Each row comes from the steps of one path. Every step used is in the known rows, and no mark comes twice. Write the path behind each row, first mark first.
Known rows:
u > d > b > w > j: [  1,  23,  25,  -6,  -4,  24,   4,  -3,   0,  -3,   8, -21,  -5, -17,   3,
 -33, -11,   7,   0, -11,  -4, -20, -24, -18,  15,  -9,   9,   3,   7,   7,
   7,   8, -11,   0, -29,   2, -13, -12,   4,  10,   8,   6,   8,  15,  19,
  -4,  -4, -30, -10, -13]
n > d > u > w > j: [-15,  14,  26, -12,  -3,  34,   2,  -5,  24,   1, -12,  10, -10,  -9, -12,
 -12, -39,   5,  24,  -7,  12, -21,  -4, -15,  -5,   5, -13,  -6,  -9,   8,
   0,  10,  16,   2, -15,  -9, -17, -27,  -9,  10,  13,  19,   5,  13,  13,
   3,  11, -28, -25,   5]
b > w > j > t > n: [-20,  12,  32,  -9,   6,  24,  16,  -2,   1,  -8, -10,  20,  -9,   5,   8,
 -10, -10,  12,  -7,  -4,  13, -12, -21, -11,  -8,  -6, -14,   7,   9,   8,
   3,  16, -10, -13, -21,   5, -20, -20,   4,  -5,   2,   5,  -3,  10,  17,
 -14,   2, -31,  -8,   3]
k > d > c > r > b > w > j: [-15,  15,  24,   1, -41,  24,   4, -12,  21,  -2, -17,   3,  -2, -20, -15,
 -14, -19,  22,  12,   6,   5,  -6, -15, -21, -11,  10,  -1,  -3,  10,  17,
 -10,  23,  11, -27,  -6,  24, -15,  -6,   6,  25,  20,   6, -18,   8,   3,
 -16,  -8, -22,  -2,  15]
d > b > w: [-10,   4,  14, -12, -15,  15,  25, -28,  -3,  -1,   2,  -5,  10,  -5,  -4,
 -29, -11,  -5,  -3,  -4,  -4, -19, -23, -27,   8, -13,   8,   4,  -6,  19,
  -3, -10, -13,  -9,  -9,   9, -11, -23,  -3,   5,  -9,   1,   9,  11,  17,
 -18, -16, -29,  -9,  -3]
d > c > r > b > w > j: [-10,  13,  19, -13, -28,  17,   8,   2,  12,  -2, -20,   9,  19, -16,  -6,
 -10,   2,   1,  17, -10,  -1,  -1, -16, -30,   0,   7,  -3,  17,   0,  19,
  -9,  18,   1, -30,  14,   5, -19, -11,  17,  15,   9, -15, -19,   6,  24,
 -10,  -9, -33,  -1,   5]
k > d > u > w > j: [-17,   7,  27,   8, -16,  22, -14, -26,  16,  11,  -7,  -3, -14, -18, -12,
  -7, -39,  18,   9,   1,  11, -13, -11,  -2,  -3,  -2,   0,  -6,   3,   6,
 -12,   1,  16,   0, -22,  14,  -9,  -6, -15,  25,  16,  30,  -2,   4,   0,
   2,   1, -13, -12,  14]
n > d > b: [ -9,  16,  12,  -6, -16,  31,  22,  -8,  20,  -7, -10,  -2,   1, -11, -12,
 -22, -29,   3,  19,  -4,   2, -23,  -5, -29,  -1,   7,  -7, -16,  -9,  18,
   5,   8,   6,  -8, -11,  -1, -14, -30,   2,   2,   4,   2,   2,  15,   9,
 -13,  -1, -25, -16,  -5]
u > w > j > t > n > d > c > r: [-14,   6,  21,  -6,  -1,  34, -15,  17,  14,  -2, -17,   9, -20,  -8,  -2,
  -9, -24,  16,  12, -16,  11, -11, -31,   3,  -2,   0, -12,  20,  11,   5,
   6,  19,   1,  -7, -20,  -8, -19, -12, -10,   0,  18,   1,  -7,  -2,  31,
  -2,  23, -22,  -8,   2]
t > n > d > u: [ -9,  25,  22,  -7,  -3,  38,   0,  -7,  11,  -8, -17,   1,  -3,  -1, -16,
  13, -36,  -8,  19, -10,   9, -11,  -6, -26, -11,  10, -14,  -3, -14,  11,
  -2,   1,   0,   1, -14,  -5,  -2, -13,  21,  -2,  10,  -7,   6,  31,  20,
  26,   2, -24,  -5,  -4]
c > d > u > t: [-12,   1,  17, -10, -11,  15,   0, -20,  18,  15, -14,  -4,  10,  -8,   0,
  15, -18,   0,  19,  -6, -17, -10, -22, -28,   6,  13, -18,   0,  -9,  -2,
  -8,  -9,  13,  -7,   0,  -9, -19,  -2,   4,  -6,  -1,  15, -13,  26,  21,
   7,  -2, -28,  -3,   1]
d > c > r > b > w: [-11,  10,  16, -14, -29,  17,   9,  -6,  16,   3, -19,   7,  23, -14,  -9,
  -6,   5,   2,  12,  -8,  -7,   1, -17, -34,   1,   4,  -8,  16,  -4,  17,
  -5,  16,  -1, -31,  16,   4, -17, -14,  16,  11,   7, -16, -13,  10,  20,
 -12, -13, -31,   2,   4]
c > r > b > w: [  8,   1,  -4, -24, -20,  10,  19,   0,   5,   1, -17,  14,  -6,   1,   7,
 -11,   7,  15,  14,  -8, -18,   0,  -1, -29, -11,   5, -12,   4,   6,  25,
  -8,  14, -10, -38,  -3,   7, -32, -16,  13,  14, -12, -11, -13,  18,  25,
 -20, -10,  -9,   1, -16]
r > b > w > j: [ -5,  10,  18, -19, -12,  22,  14,   7,   2,  -2,   0,   7,  -9,  -3,   7,
 -12,   8,   8,  14, -12,  12,  -8,   5, -19,  -7, -18,   5,   4,  13,  17,
  -9,   9,  -4, -24, -20,   7, -23, -21,   9,  29,  -4, -13,  -5,   6,   8,
 -20,  -8, -16, -19, -22]
j > t > n > d: [-18,  19,  18,  12,   7,  45,  -6,   1,  15,   2, -29,  14,   5,  -8,   3,
  15, -24,  23,   2,  -8,   9,  -7, -21, -14,  -6,   3, -35,  -7,  -9,  -2,
  12,  13,  -7, -18, -18, -10, -13, -24,  13, -22,  12, -10, -12,  19,   6,
 -15,  -1, -22,  -3,   2]
d > c > r > b > w > j > t > n: [-11,  15,  22,  -9, -26,  28,   1,   3,   9,  -1, -27,  13,  24, -17,  -6,
  -5,  -3,   5,  14, -12,   5,  -2, -26, -28,  -3,   8, -10,  21,  -2,  14,
 -10,  19,  -5, -34,   9,   4, -17, -11,  21,   6,  13, -22, -23,  12,  27,
 -10, -13, -35,   2,   7]
r > b > w > j > t > n > d: [ -8,  15,  21, -19, -11,  42,  12,  10,   7,  -4,  -9,  13,  -7,  -3,   3,
 -10,  -3,  16,  14, -11,  20, -11,  -5, -20, -14, -12,  -5,   0,   9,  18,
  -4,  17,  -8, -29, -27,   7, -24, -27,  12,  21,   4, -17,  -9,  16,   9,
 -21,  -7, -23, -20, -19]
u > w > j > t: [-16,   0,  19,   2,  13,  19, -18,  15,   8,   5,  -7,   5, -24,  -6,  10,
  -6, -12,  17,   3, -16,   9, -13, -20,  13,   5, -16,  -7,  15,  14,  -2,
   7,   8,   1,   0, -23, -11, -20, -14, -18,   6,   7,  10,  -1, -12,  17,
 -12,  24, -12, -13,  -3]
t > u > d: [ -9,  27,   3,  10,  17,  35,  -6, -15,  -5,   2,   4, -14,  -6,  -3,  10,
  11, -23,  -3,   8, -19,   3, -11,   1, -13,   2,  -4, -12,  -5,  17,  -5,
   0,  -6,  10,  -3, -10,   1, -14,  -6,  17,   3,   4,  10,   0,  27,  17,
  14,   5, -21,  -7,  -5]
t > n > d: [-10,  26,  16,  -6,  -3,  36,   6,   5,  13, -15, -16,  -2, -15,   4, -14,
  11, -27,  -4,  16,  -9,   4,  -7,  -4, -26, -13,   8, -15,  -6,  -5,  12,
   7,   6,  -1,  -2, -16,  -7,  -3, -12,  23,  -6,   7, -15,   7,  26,  17,
  17,  11, -18,   0, -11]
u > t > n > d > b > w > j: [ -6,  16,  32, -12,   9,  38,   6,   9,  -7,  -6,  -5,  -6, -17,   0,  -6,
  -6, -20,   7,   5,  -6,   6,  -9, -20, -25,   9,   2,  -2,   1,  -6,  13,
  11,   9,  -3,   1, -30,   8, -12, -26,  15, -20,   4, -13,   3,  17,  21,
  14,   5, -20,   0, -21]

Write each row's path:
[-25,  19,  34,  -5,   6,  34,  11,  -9,   4,  -3,  -6,  14,   1,  -3,   7,
 -15, -13,  13,  -6,  -5,  16, -14, -27, -12,  -4,  -7, -13,   9,  15,   2,
   3,  21,  -3, -14, -18,   8, -21, -20,   5,  -5,  11,  10,  -6,  13,  19,
 -14,   0, -41, -13,  12] -> b > w > j > t > u > d > c
[-12,  19,  22, -11, -10,  43,   2,   1,   2,   3,  -3,   6,   4, -11,   7,
 -11,   0,  13,  10, -15,  21, -10, -10, -18,  -5, -17,  -2,   8,  15,  10,
  -5,  14,  -4, -29, -20,   8, -23, -22,  14,  23,   9, -13, -12,  14,  11,
 -19, -11, -32, -19, -12] -> r > b > w > j > t > u > d > c
[ -8,  29,  10,  -1,   0,  43,  -3, -11,  -6,  -1,  -1,  -7,   2,  -6,   5,
  -2, -19,  -3,  15, -20,  10, -13, -10, -20,  -4,   2,  -7,   7,  21,   6,
  -9,   6,   7, -18,  -6,  11, -21,  -6,  23,  12,  11,   0, -13,  30,  30,
   9,  -1, -33,  -9,   1] -> t > u > d > c > r > b > w > j
[-13,   3,  11, -10, -20,  12,   4, -25,  22,  10, -16,  -1,  14,  -8,  -1,
  14, -21,  -5,  23,  -9, -17, -12, -19, -27,  -1,  14, -20,  -1,  -5,  -2,
 -12, -11,  13,  -9,   6, -11, -17,   6,   3,   6,  -2,  17, -11,  27,  23,
   5,  -4, -29,  -6,   7] -> c > d > u
[-17,  14,  16,  16,  11,  34, -13,  -1,   5,   5, -25,  11,   9,  -8,   8,
  19, -15,  21,  -4, -11,   6,  -2, -24, -11,   1,  -5, -28,   1,  -8,  -5,
   7,   3, -12, -16, -12,  -9,  -9, -18,  11, -21,   6, -11, -11,  13,   7,
 -13,  -5, -17,   3,   1] -> j > t > n
[  8,  10,   0, -16, -12,  26,   9,   3,  -3,   2, -20,  16,  -7,  -5,  15,
 -12,  -3,  23,  16, -13,  -7,  -8, -10, -21, -12,   9, -16,   4,  17,  19,
 -10,  19,  -9, -41, -13,  12, -37, -12,  14,  12,  -3,  -6, -25,  24,  33,
 -19, -10, -17,  -3, -12] -> c > r > b > w > j > t > u > d
[-18,  14,  18,  10, -35,  17,   0, -17,  26,   2, -20,  -2,   0, -21, -17,
  -4, -21,  20,   8,   6,  -5,  -1, -15, -21,  -4,  14,  -8,  -8,   2,  13,
  -5,  17,  13, -21,   2,  16,  -9,  -3,   7,  13,  19,  10, -13,   7,  -1,
 -11,  -5, -18,   5,  19] -> k > d > c > r
[-13,   4,  11, -15, -28,  27,  17, -17,  12,  -5, -15,  -5,   7,  -4,   0,
 -10, -18,  -1,  14,  -7,  -8, -21, -42, -29,  -6,  13, -10,   5,   5,   8,
  -7,  -1,  -5, -19, -11,   0, -20,   3,   4,  -4,  -1,   3, -17,  30,  35,
 -13,  -3, -37,  -6,   1] -> c > d > b > w > j > t > n
[ -7,  23,  23,  11,   1,  34, -14,  11,  -7,  -2, -21,  13,   6, -24,  17,
  -4, -18,  17,  17, -23,  22, -16, -14,  -5,  -2,   7, -10,   9,  17,   0,
 -15,  15,   4, -24,  -9,   6, -28, -12,  16,   7,  15,  -1, -35,   9,  23,
 -12,  -2, -25, -13,   6] -> w > j > t > u > d > c > r > b
[-11,   1,  18,  -6,   9,  11, -11,  16,   7,  -2,   1,  -3, -31,  -2,   2,
  -9, -12,   6,   8, -18,   4, -10, -11,   8,   7, -15,   3,  15,  16,   3,
   4,   2,   6,   8, -21,  -9, -16,  -9, -15,  14,   4,   8,   6, -13,  20,
   0,  29,  -9, -14,  -8] -> u > w > j
[-16,   6,  21,  -2,   9,  33, -15,  18,  11,  -2, -10,   5, -28,  -4,   1,
  -6, -24,  16,   9, -17,  14, -14, -22,   8,  -1,  -8,  -9,  13,  12,   1,
   9,  14,   2,   0, -30, -11, -18, -14, -13,   1,  13,   4,   0,  -3,  20,
  -5,  28, -17, -13,  -5] -> u > w > j > t > n > d
[-10,  22,  35,   7,   6,  31, -10,   9,  -1,  -7, -25,  19,   0, -18,   9,
   0, -32,  15,  15, -17,  25, -17, -13,  -6,  -6,  10, -13,   3,   1,   1,
 -11,  13,   2, -10, -17,  -1, -17, -16,  11,  -1,  15,   5, -22,   6,  18,
  -1,   1, -24, -14,   8] -> w > j > t > n > d > u
[-19,  15,  32, -15,  -6,  33,  20,   0,  11,  -9, -21,  23,  -3,   2,   0,
 -16, -16,  15,   1,  -1,  13, -13, -28, -19, -14,   6, -18,   9,   7,  13,
   4,  29,  -6, -21, -16,   8, -23, -22,   9,  -7,  10,   2, -11,  16,  26,
 -15,   1, -39,  -8,  11] -> b > w > j > t > n > d > c > r
[-14,  14,  16,   8, -39,  21,  -1, -14,  25,   3, -19,  -3,   3, -22, -16,
  -5, -19,  21,  14,   4,   0,  -3, -12, -23,  -6,  10,  -6,  -8,   3,  16,
  -9,  17,  13, -26,  -1,  19, -11,  -5,   8,  23,  18,   3, -16,   8,  -2,
 -15, -10, -15,   2,  13] -> k > d > c > r > b
[-14,   5,  20,  -4,   4,  34, -15,  11,   7,  -2,  -9,   1, -23,  -8,   0,
 -15, -26,  13,   9, -17,  14, -19, -29,   6,   2,  -9,  -3,  15,  10,   3,
   5,  10,  -2,   0, -30,  -7, -16, -15, -15,   2,  12,   2,  -2,  -2,  24,
  -6,  20, -19, -14,  -4] -> u > w > j > t > n > d > b
[ -9,  22,  29,   7,   1,  31,  -2,  12,  -5, -13, -23,  12,  -1, -18,   7,
  -6, -28,  12,  14, -17,  24, -19, -17,  -6,  -5,   8,  -8,   3,   3,   5,
  -8,  12,  -2, -11, -18,   1, -17, -16,  11,  -2,  13,  -2, -23,   5,  19,
  -9,   2, -23, -12,   2] -> w > j > t > n > d > b
[-13,  18,  26, -17, -17,  44,   9,   7,  10,  -4, -12,  13,   2,  -8,  -4,
 -11,  -3,  13,  15, -11,  23, -11, -10, -24, -13, -11,  -3,   6,   6,  15,
  -4,  19,  -5, -29, -21,   7, -20, -26,  13,  19,  10, -21, -10,  14,  10,
 -19,  -9, -31, -19, -12] -> r > b > w > j > t > n > d > c
[-20,   7,  27,  13, -13,  27, -18, -26,  17,  14, -13,   3, -10, -22,  -9,
  -6, -41,  27,   6,   2,  14, -14, -18,   3,  -3,  -2,  -7,  -7,   1,   3,
 -10,   5,  14,  -6, -23,  12, -11, -10, -17,  19,  19,  31,  -7,   4,  -2,
  -6,  -4, -16, -12,  19] -> k > d > u > w > j > t
[-14,  14,  18,  -6, -22,  30,   3,  -5,   7,   1, -24,  15,  26, -16,  -2,
  -5,  -6,   6,  15, -12,   6,  -4, -22, -26,  -4,   7, -11,  16,   4,  13,
 -13,  17,   1, -36,  13,   8, -23, -13,  18,   7,  12, -15, -26,  12,  25,
 -13, -14, -37,  -3,  11] -> d > c > r > b > w > j > t > u
[-15,  12,   3,   3,  17,  33,  -8, -11,  -9,   0,   3,  -2, -20,   7,   8,
   7, -29,  -8,  13, -24,  14, -15,  -3,   2,  -5,  -8,  -6,   9,  25,   2,
 -10, -11,  16,  -1, -10,   3, -19,  -7,   1,  10,  -1,  11,  -3,   9,  27,
  13,  18, -13, -13,   1] -> t > u > w > j
[-15,   8,  17,   3, -30,  22,  14, -34,  12,   0,  -2, -10,  -8, -13, -14,
 -25, -27,  17,  -1,  10,   2, -15, -19, -20,  -4,  -3,   5, -14,   3,  19,
  -4,   2,   1, -12, -21,  23,  -9, -13,  -7,  17,   6,  16,   2,  11,  -3,
 -20, -14, -19,  -6,   7] -> k > d > b > w
[ -8,  22,  24,  15,  10,  31, -11,   2, -14,  -3, -13,   7,   2, -21,  19,
  -8, -26,  14,  10, -22,  22, -22, -14,   0,   3,   2,  -6,   3,  14,  -3,
 -12,   5,   2, -12, -15,   5, -22, -14,   9,   3,  11,   8, -25,   6,  21,
 -11,  -2, -22, -14,   6] -> w > j > t > u > d > b
[-19,  13,  20,   8,   9,  48, -13,  -6,  15,   9, -28,  14,   6,  -9,  -2,
  12, -31,  23,   3,  -9,  12,  -9, -28,  -9,  -4,  -1, -32,   1, -12,  -2,
  10,   9,  -7, -13, -21, -11, -12, -25,   2, -19,  14,  -2,  -7,  19,  11,
  -8,  -1, -26,  -6,   6] -> j > t > n > d > u > w
[-11,  23,  24,  16,  16,  29, -12,   8,  -8,  -4, -15,  10,  -3, -18,  22,
   1, -23,  16,   9, -22,  21, -17,  -9,   2,  -1,   2, -12,   1,  18,  -5,
  -9,  10,   6, -12, -15,   1, -23, -12,  10,   1,  11,  10, -25,   4,  16,
  -9,   5, -20, -15,   6] -> w > j > t > u > d
[-15,   0,  11, -13, -27,  22,  20, -18,  15,   0, -14,  -2,  10,  -6,   2,
 -13, -14,   3,  12,  -5, -11, -24, -39, -27,  -2,  11, -11,   1,   7,   7,
  -5,   1,   0, -20,  -9,   0, -24,   0,  -1,  -1,  -2,   9, -17,  25,  30,
 -21,  -5, -37,  -8,   5] -> c > d > b > w > j > t
[-18,  15,  18,   4,   1,  50,   4,  -9,  10,   1, -26,  14,   8,  -6,  -1,
   0, -26,  21,  -2,  -5,  11, -13, -32, -18,  -7,   1, -28,  -3, -10,   4,
  12,  11, -14, -19, -22,  -3, -13, -27,   7, -22,  10,  -9,  -7,  24,  11,
 -17,  -9, -30,  -4,   3] -> j > t > n > d > b > w
[-14,  18,  23,  15,  15,  25,  -7,   4,  -9,  -4, -17,  18,  -1, -15,  20,
   5, -23,  14,  10, -20,  23, -17,  -6,   2,  -2,   3, -14,   1,  16,  -3,
 -12,   4,   8, -15,  -9,   3, -23, -14,  11,  -1,   6,   8, -28,   0,  15,
 -12,   3, -18, -14,   9] -> w > j > t > u
[-13,  16,  29,  -8,   3,  33,   7,  -9,  21,   6, -14,   8,   1, -10,  -9,
  -3, -34,  11,  18,   0,   5, -14,  -1, -24,   3,   9, -19, -14, -20,   6,
   5,  10,  16,  -2, -12,  -4, -17, -36,   2,  -6,   7,  13,   2,  18,   4,
   5,  -1, -27, -16,   0] -> n > d > u > t
[-16,  -5,   9, -14, -17,  17,  -4, -22,  25,  14, -12,  -5,   3,  -3,  -3,
   9, -22,  -4,  21, -10, -17, -14, -27, -18,   1,   7, -17,   5,   0,  -2,
  -7, -10,  13,  -4,  -1, -14, -18,   5,  -8,   7,  -1,  20,  -4,  24,  27,
   7,   7, -29,  -8,   5] -> c > d > u > w
